In the rows, 128 means zero.
Known rows, with every way that one mark hangs from another
tera(tebes(gafu(paku(nusuv(pako)) zitakop(mugu)))): [160  82 122 125 125 160 122 121 119  68 111 142 143 138 109 147 126 105
 140 139 104 185 137 166]
tebes(gafu tera): [132 107 136 128 127 123 101  95 109  97 127 142 124 169 105 133 138 112
 133 132 154 144 122 158]
gafu(paku(nusuv(pako)) tebes zitakop(mugu)): [186  66 128 116 103 161 157 132 139  65 105  98 188 152  93 207  78  82
 156 116  93 212 143 131]
tebes(gafu(pako zitakop)): [152  69 124 128 121 138 122 108 106  99 119 142 146 141 110 139 131 122
 133 132 127 181 125 176]
paku(gafu(pako tebes)): [159  75 149 121  95 148 131 117 128  98 121 124 164 159 114 182 101 113
 146 120 127 175 131 154]
mugu(zitakop): [123  97 148 122 116 131 113 121 138 109 110 140 165 137 117 163 124 117
 163 107 120 135 102 142]
paku(gafu(tebes(tera)) nusuv(pako)): [181  83 143 129  93 159 149 141 117  63 116  96 157 159 117 197 100  89
 171 136 142 190 155 132]
mubo(zelen(tera)): [126 120 171 136 141 118 116 101 129 128 127 138 140 148 124 137 145 121
 130 120 139 112 105 160]
pako(gafu(tebes)): [153  87 156 102  98 144 120 120 145 111 125 124 169 174 112 174 111 121
 146 133 133 153 115 149]
zelen(mubo tera(tebes(gafu(pako zitakop))) zetot): [114 102 162 145 152 148  91 103 107 102 148 170 111 122 103 111 146 134
  95 107 129 110 128 216]
tebes(gafu(pako paku(nusuv) zitakop) tera): [173  78 109 130 130 140 136 111  92  62 124 136 140 157  95 155 111  89
 121 127 126 214 148 166]
gafu(pako paku(nusuv) tebes(tera) zitakop(mugu)): [188  72 113 115 115 150 155 122 127  57 114 118 188 161  87 205  66  61
 126 102  89 233 146 138]
dazaf(pako(gafu(paku tebes zitakop(mugu)))): [171  63 136  78 107 141 131 129 137  83 122 115 179 170 101 182  93 114
 135 129 107 180 136 145]
tebes(gafu(paku) tera): [143 104 134 127 128 127 108  92 107  85 129 141 127 177  96 141 125 110
 126 129 142 159 130 158]
zelen(mubo tera(tebes(gafu(paku zitakop))) zetot): [113 106 166 142 153 149  89  98 112  98 147 167 105 129  93 114 143 133
  97 105 130 105 130 211]
dazaf(pako(gafu)): [154  77 147  89 110 133 120 128 129 102 127 122 160 164 124 155 125 140
 141 151 128 144 132 154]
nusuv(pako(gafu(paku tebes zitakop))): [182  73 147 105 100 164 138 139 129  83 123 106 180 161 114 190 100 110
 151 134 108 193 130 151]
zelen(mubo tera(tebes(gafu)) zetot): [102 115 174 146 149 142  83  97 115 109 149 168 103 132 102 106 154 143
 103 113 141  83 125 208]
gafu(pako paku(nusuv)): [174  78 132 133 112 147 152 120 121  84 121 125 170 152 114 171 105 120
 135 139 101 190 147 156]
zelen(mubo(tebes) tera): [116 122 163 132 134 119  95 109 110 123 147 150 125 136 116 136 148 130
 118 111 138  91 107 189]
nusuv(pako(gafu(paku zitakop))): [174  75 141 111 106 162 137 146 121  86 122 107 169 151 121 177 109 121
 149 138 108 190 133 150]
pako(gafu(tebes(tera))): [152  98 152 101 105 140 115 118 139 102 129 126 163 182 109 175 108 105
 138 127 138 156 117 146]
nusuv(pako(gafu(tebes(tera)))): [168  93 153 109 101 153 126 135 127  90 128 110 174 170 123 180 111 110
 152 140 126 169 126 145]
mubo(zelen): [129 111 158 129 131 121 117 103 132 131 120 134 151 151 130 144 142 117
 140 124 135 126 105 151]
zelen(mubo): [116 103 148 132 120 131 104 113 132 124 130 137 143 143 117 143 129 129
 139 129 131 116 121 163]
pako(gafu(paku)): [153  88 148 108 108 144 126 125 134 102 127 124 157 170 110 167 110 132
 136 135 120 163 126 147]
tebes(gafu(paku(nusuv(pako)) zitakop(mugu)) tera): [166  84 110 128 127 141 136 123  99  56 118 116 141 157  92 163 106  86
 138 123 124 208 149 138]

Rows
[110 119 161 129 137 129  88 105 105 121 150 147 123 145 116 140 148 125
 108  92 141  90 113 186] => zelen(mubo(tebes(tera)) zetot)
[165  79 133 136 112 145 137 114 107  78 121 120 145 157 107 151 128 130
 152 152 131 176 145 156] => tebes(gafu(paku(nusuv(pako))))
[194  73 123 117 115 155 150 114 121  62 118 126 179 162  94 198  80  65
 126 113 102 224 143 161] => gafu(pako paku(nusuv) tebes(tera) zitakop)
[181  78 133 100 108 154 141 130 132  73 122 117 166 174  95 194  88  83
 137 122 123 203 137 146] => pako(gafu(paku(nusuv) tebes(tera) zitakop))
[150  82 120 121 130 152 111 107 121  81 116 161 146 141 107 140 122 108
 119 127  97 184 125 177] => tera(tebes(gafu(pako paku zitakop(mugu))))
[108 114 173 142 145 124  89  97  93 119 159 154 106 136 105 118 162 150
 102  97 152  78 115 206] => zelen(mubo(tebes(gafu)) tera zetot)
[174  74 148 106  99 161 133 141 130  92 120 107 178 154 122 183 110 111
 157 137 118 182 124 152] => nusuv(pako(gafu(tebes zitakop)))
[188  70 133 124  98 165 153 146 114  58 110  95 157 147 112 202  95  75
 170 126 136 210 155 138] => paku(gafu(tebes(tera) zitakop) nusuv(pako))
[185  88 136 123 109 148 146 106 125  68 125 127 180 177  99 192  87  82
 128 125 108 199 144 154] => gafu(pako paku(nusuv) tebes(tera))
[171  94 144 115 112 142 126  96 130  83 130 138 179 182  99 185  90  90
 118 115 105 183 127 161] => gafu(pako paku tebes(tera))
[164  96 128 134 123 139 129 111  98  65 127 124 135 170 102 152 123 104
 139 142 139 181 147 151] => tebes(gafu(paku(nusuv(pako))) tera)
[192  80 134 116 111 160 146 121 125  59 113 110 172 163  95 201  88  66
 147 120 112 207 143 150] => gafu(paku(nusuv(pako)) tebes(tera) zitakop)
[118 119 179 141 155 130 100  89 119 119 135 159 120 142 119 114 162 129
 110 111 142  99 108 187] => mubo(zelen(tera(tebes(gafu)) zetot))
[174  65 126 110 109 150 142 113 139  83 114 125 194 157  90 196  73  88
 125  99  79 213 127 149] => gafu(pako paku tebes zitakop(mugu))
[144  98 129 130 127 126 110  99  99  91 131 146 138 165 110 136 131 111
 122 132 141 168 127 165] => tebes(gafu(pako) tera)
[159  86 142  96 109 146 119 123 136  97 122 126 162 170 104 180 102  90
 137 118 133 176 116 151] => pako(gafu(tebes(tera) zitakop))
[180  71 130 127 114 161 152 134 121  74 109 107 161 137 110 180 106 104
 154 134 105 197 146 152] => gafu(paku(nusuv(pako)) zitakop)
[188  60 137 125  91 169 159 148 120  67 107  93 163 140 115 201  98  91
 178 133 131 206 154 141] => paku(gafu(tebes zitakop) nusuv(pako))
[167  65 144  79 107 141 123 126 134  95 122 121 171 164 113 171 112 118
 142 139 125 163 128 161] => dazaf(pako(gafu(tebes zitakop)))
[107 107 168 143 152 146  85 101 113 106 145 167 103 124  99 109 150 134
 102 107 137  95 125 211] => zelen(mubo tera(tebes(gafu(zitakop))) zetot)
[179  66 116 123 103 153 158 142 118  62 110 106 165 148 102 202  78  71
 149 108 121 225 155 129] => paku(gafu(pako tebes(tera) zitakop(mugu)) nusuv)
[103 107 161 143 153 143  88 106 117 102 143 162 108 123  95 113 142 131
 102 100 129 102 126 196] => zelen(mubo tera(tebes(gafu(zitakop(mugu)))) zetot)
[169  83 140  95 110 150 125 120 135  85 125 125 165 178  94 188  89  88
 129 115 121 190 124 151] => pako(gafu(paku tebes(tera) zitakop))
[123  99 142 131 142 131  93 105  84 107 152 154 122 139 110 133 147 120
  98  91 140 125 119 200] => zelen(mubo(tebes(gafu(pako zitakop) tera)) zetot)
[178  77 143  85 107 140 134 125 128  74 130 116 170 183 107 179 102 110
 137 145 125 171 146 149] => dazaf(pako(gafu(paku(nusuv) tebes(tera))))
[114 112 172 141 145 127  93  95  92 112 160 153 108 142  98 123 154 148
  97  94 144  87 120 206] => zelen(mubo(tebes(gafu(paku))) tera zetot)
[148  92 135 125 126 150 105  98 119  88 123 167 141 151 114 132 136 122
 120 142 109 162 124 188] => tera(tebes(gafu(pako paku)))
[185  80 123 115 111 156 150 129 131  54 110 102 180 162  89 208  73  62
 147 109 100 216 145 127] => gafu(paku(nusuv(pako)) tebes(tera) zitakop(mugu))
[179  80 132 110 118 150 130 103 126  77 122 137 178 167  93 191  83  72
 117 104  99 208 127 168] => gafu(pako paku tebes(tera) zitakop)
[195  59 127 118 107 160 157 116 129  72 113 123 187 152  98 197  84  86
 136 121  95 219 142 165] => gafu(pako paku(nusuv) tebes zitakop)
[173  73 128 123 104 156 156 159 123  78 111  94 170 139 123 180 109 113
 166 144 116 194 147 127] => paku(nusuv(pako(gafu(zitakop(mugu)))))
